What can hang from each mark
q_195: q_69 q_187 q_409
q_593: q_187 q_409
q_580: q_475
q_187: q_455 q_475 q_593
q_409: q_455
q_69: q_455 q_475 q_593
q_475: q_187 q_409

Known rows, with every way that one mark hangs from another
q_195[q_69 q_187]: [ -2 -14 -15  13  30  -5 -17 -15   2  14 -14  -8  -6  -3  -7 -18  16   6
   8  11 -29  -4]
q_409[q_455]: [ -3  24  -5  14   0   4   3   5  -6  12   0  -4  -4 -11   0  -9   3 -10
   4   8   2 -13]
q_69[q_455 q_593[q_187[q_475] q_409]]: [  3  15  -1  -2  -1   0  10  32 -19  17   2  -8  -2  15  12   9  -9  -5
  -2   1   6  -2]
q_69[q_455 q_475 q_593]: [-12  -3   0 -30 -19  11 -11  26  -9  16 -24 -22 -10   9  14  -5   1   0
  -1  -5  -2 -13]
q_580[q_475[q_409]]: [  8   0 -10  -6   5   5   1   7   7 -24 -23 -13   0  24 -19  -2 -10  21
  -1  -7   2   5]
q_475[q_187[q_455 q_593] q_409]: [  8 -14   1  -3 -11  -2   0 -15  16 -16  10  21  19  -8   5  10  -4  -1
   4 -17   9   6]
q_69[q_593]: [  0  -5 -18   0  13   6   1   5 -12  17 -12 -11  -6   2  -4 -10  11  -2
   3  -3  -9 -10]
q_475[q_187]: [ 12  -4  -9   6  -5   4 -12 -10  -6   1   4  -4 -10  -9   0 -12   7  12
   2  -8 -10   2]
q_187[q_475[q_409[q_455]] q_593]: [  0  16   9   9  -1   4  12   8  13  -9   5  22  22  -1   7  12 -20 -16
  -7   3  18   2]
q_187[q_475[q_409] q_593]: [  7   1   3   3  11   3   0   6  13 -17  -3  14  15   3   1  10 -23  -3
 -11  -3   6  12]
q_195[q_187 q_409]: [  1 -19 -26   5  28 -10  -6 -21  11  -2 -19 -25  -8 -14 -21  -8   3  14
   2  10 -37   4]
q_195[q_409]: [  1   3 -22   7  16  -5  -3  -9   6  -7 -16 -22 -15  -8 -17 -12   3   5
  -4   9 -22   2]
q_593[q_187 q_409[q_455]]: [  6  31   5  19   1  -6  11   8 -17   8  19  -8  -3  -1  -3  -3   5 -12
   2  19  29 -10]
q_187[q_455 q_475 q_593[q_409]]: [ -2  17  18   3  13   2  10   7  -5  -1  23   7  -2 -15   0  18 -19 -14
  -3   7  -1   9]
q_195[q_187]: [  5 -15 -17   4  28   0 -12  -8   1  10  -9 -17  -2  -9 -11  -8   1  11
   8   4 -25  -3]
q_475[q_409[q_455]]: [  4  17  -9   8  -1   1   5  -3  11  -1  -8   0  16   1  -8  -6  -7  -4
   9   8  11 -10]
q_187[q_455 q_475[q_409] q_593]: [  0   6   1   2   8   2   7   1  24 -13   5  18  19  -6   0  20 -27  -9
  -1 -10  -4  10]
q_593[q_187[q_455 q_475] q_409]: [  2  32   3  15  13  -4  12   2  -3   4  21  -5  -8  -6  -8  15 -22  -2
   2   1  -3   7]
q_580[q_475[q_187[q_455 q_593] q_409]]: [  1 -14   8 -10 -15   1   8  -1  12 -30   3  15   8  10   2  15  -4  14
  -3 -26  10  12]
q_195[q_69 q_187[q_455 q_475] q_409]: [-20  -1 -20  15  31 -14  -1 -28  29   6  -9  -4  -9 -17 -16   2  -4   7
   6   5 -63  11]
q_475[q_187[q_593] q_409[q_455]]: [  7  -4  10   3 -22  -1   3  -7   8 -10  12  26  23  -3  12   2   4  -9
  -2  -5  28  -1]
q_580[q_475[q_187 q_409]]: [ 12 -13  -8  -8 -14   4  -3  -6   6 -27  -9  -1   1  20 -12  -1  -5  30
   1 -21   1  10]

Rows
[  4   0  -2 -14  -2   4   1  25 -23  23 -14 -21  -6   8   3  -4   7  -4
   8   7   4 -14] -> q_69[q_455 q_593[q_409]]
[-18  14 -23  23   3 -18  12  -5   3  16  -7   2  -4   7   2 -13  33 -19
  -7  11   0 -15] -> q_195[q_69[q_593[q_187]] q_409[q_455]]
[  2   6  33   0 -22   5  13  12 -24 -10  26  11  -8   6   6   7  11  -2
 -13   1  32   4] -> q_580[q_475[q_187[q_593[q_409[q_455]]]]]
[  8  -6 -13  -1  -9   1  -2 -22  18  -7  -1   7  11  -6  -8   3  -8  13
  16 -19  -9   4] -> q_475[q_187[q_455] q_409]
[-10 -14 -21   2  15 -18 -17  -4  14   7 -32 -20  -7  -4  -4 -17  15   7
   3  13 -40  -2] -> q_195[q_69[q_455] q_187 q_409]
[  2  31  -9  19   0  -2  13   5  14  -5   6  12  20   9   0   8 -20  -5
  -1   0  14   0] -> q_593[q_187[q_475[q_409[q_455]]]]
[ -3   5  -2  -1 -13   2   4  -3   0  -8   4  -6 -18   1  -4   4  -1  23
   4 -26 -16   5] -> q_580[q_475[q_187[q_455]]]
[ -6 -15  -5   6  34  -1  -1 -11  -7  28  -4   1  -4   4 -10  -4   7   2
   8  17 -33   3] -> q_195[q_69[q_593[q_409]] q_187[q_475]]
[  8   3  -5   6 -18   2   2 -16  11  -4   3  12  15  -2  -3  -4  -1   6
  11  -5  10  -3] -> q_475[q_187 q_409[q_455]]
[-12 -12  -3 -28 -18   2 -17  10  10   8 -37  -5   7  26  11 -12   7  -1
   4   1   0 -11] -> q_195[q_69[q_455 q_475[q_409] q_593]]
[ -2 -15  -2   0  22  -2   3  -9  29  -8   0  15  24  -8  -4  21 -25   2
   4  -8 -18  12] -> q_195[q_187[q_455 q_475[q_409] q_593]]
[  4   9  16   0  13  -1   6   4 -11  -1  14  -1  -3 -14  -3   7  -2 -17
   1  11  13   0] -> q_187[q_455 q_593[q_409]]
[  0 -15  20 -14 -22   9 -17  -4  -8 -11  11   4 -10  -9  17  -3   6   0
 -14  -8  15   4] -> q_69[q_475[q_187[q_593]]]
[ 11 -11  26  -6 -10   6   3   8 -22 -19  14   4 -15   9   1   3   7  10
 -13  -3  20  11] -> q_580[q_475[q_187[q_593[q_409]]]]
[-10   1  -5 -20 -22   4  -9  30 -12  12 -16 -19  -5  18  21  -3   6  -4
  -5 -10  12 -13] -> q_69[q_455 q_475 q_593[q_187]]
[  7   6  27   7 -17   0   6  -1 -20   1  29  18   1 -12  11   1  12 -14
  -4  11  31  -2] -> q_475[q_187[q_593[q_409[q_455]]]]
[ 16 -21   1  -2 -10   2  -7 -10   8 -16   3  17  17   1   6  -1   0   3
  -4 -11  16   9] -> q_475[q_187[q_593] q_409]
[-26 -11 -11  -6  14 -12 -15 -32  25   1 -16 -16 -15 -14 -17  -6   8   6
   5  11 -44   2] -> q_195[q_69[q_475] q_187[q_455] q_409]
[-12 -24 -18  -6  11  -6 -13  10  -3  32 -29  -7   1   9  13 -15  24  -1
  10   1 -27 -14] -> q_195[q_69[q_455 q_593] q_187]
[ -3 -13  16 -33 -34  11 -12  13 -21  13  -1 -12 -10   7  11  -2   6   7
   3  -1   6  -5] -> q_69[q_455 q_475[q_187] q_593[q_409]]
[  7  -4  18   0  -6  -1   4  -9 -11  -3  27  10  -2 -17   5  10   3  -7
  -1  -1  12   4] -> q_475[q_187[q_455 q_593[q_409]]]
[ 15 -12  18  -1  -5   3  -4  -4 -20  -5  21   6  -6  -9   5  -3  10  -5
  -6   5  18   7] -> q_475[q_187[q_593[q_409]]]
[  8  12  19   5  15   5   3  11 -13  -4  17   3  -4  -8   0   9 -14 -10
 -12  14   8  11] -> q_187[q_475 q_593[q_409]]
[ -4  -5   9 -22   0  13  -4   0 -21  11  -4 -20 -14   6 -10  -4   4  -2
   1  16   8  -8] -> q_69[q_475 q_593[q_409]]
[  3  -4  15  -2 -27   3  10   7   5 -24   7  22  13  15   8   7   3   4
 -11 -14  29   4] -> q_580[q_475[q_187[q_593] q_409[q_455]]]
[-22   6  -5  -2  -2  -5  -5  -3   3  15  -4   0  -9  11  10  -5  18 -12
   0  -5  -1 -14] -> q_195[q_69[q_475 q_593[q_187[q_455]]]]
[  2  41   8  24   3  -1  16  10 -12   7  25   3  -2  -3  -2   6 -14 -11
  -2  15  16   0] -> q_593[q_187[q_475] q_409[q_455]]
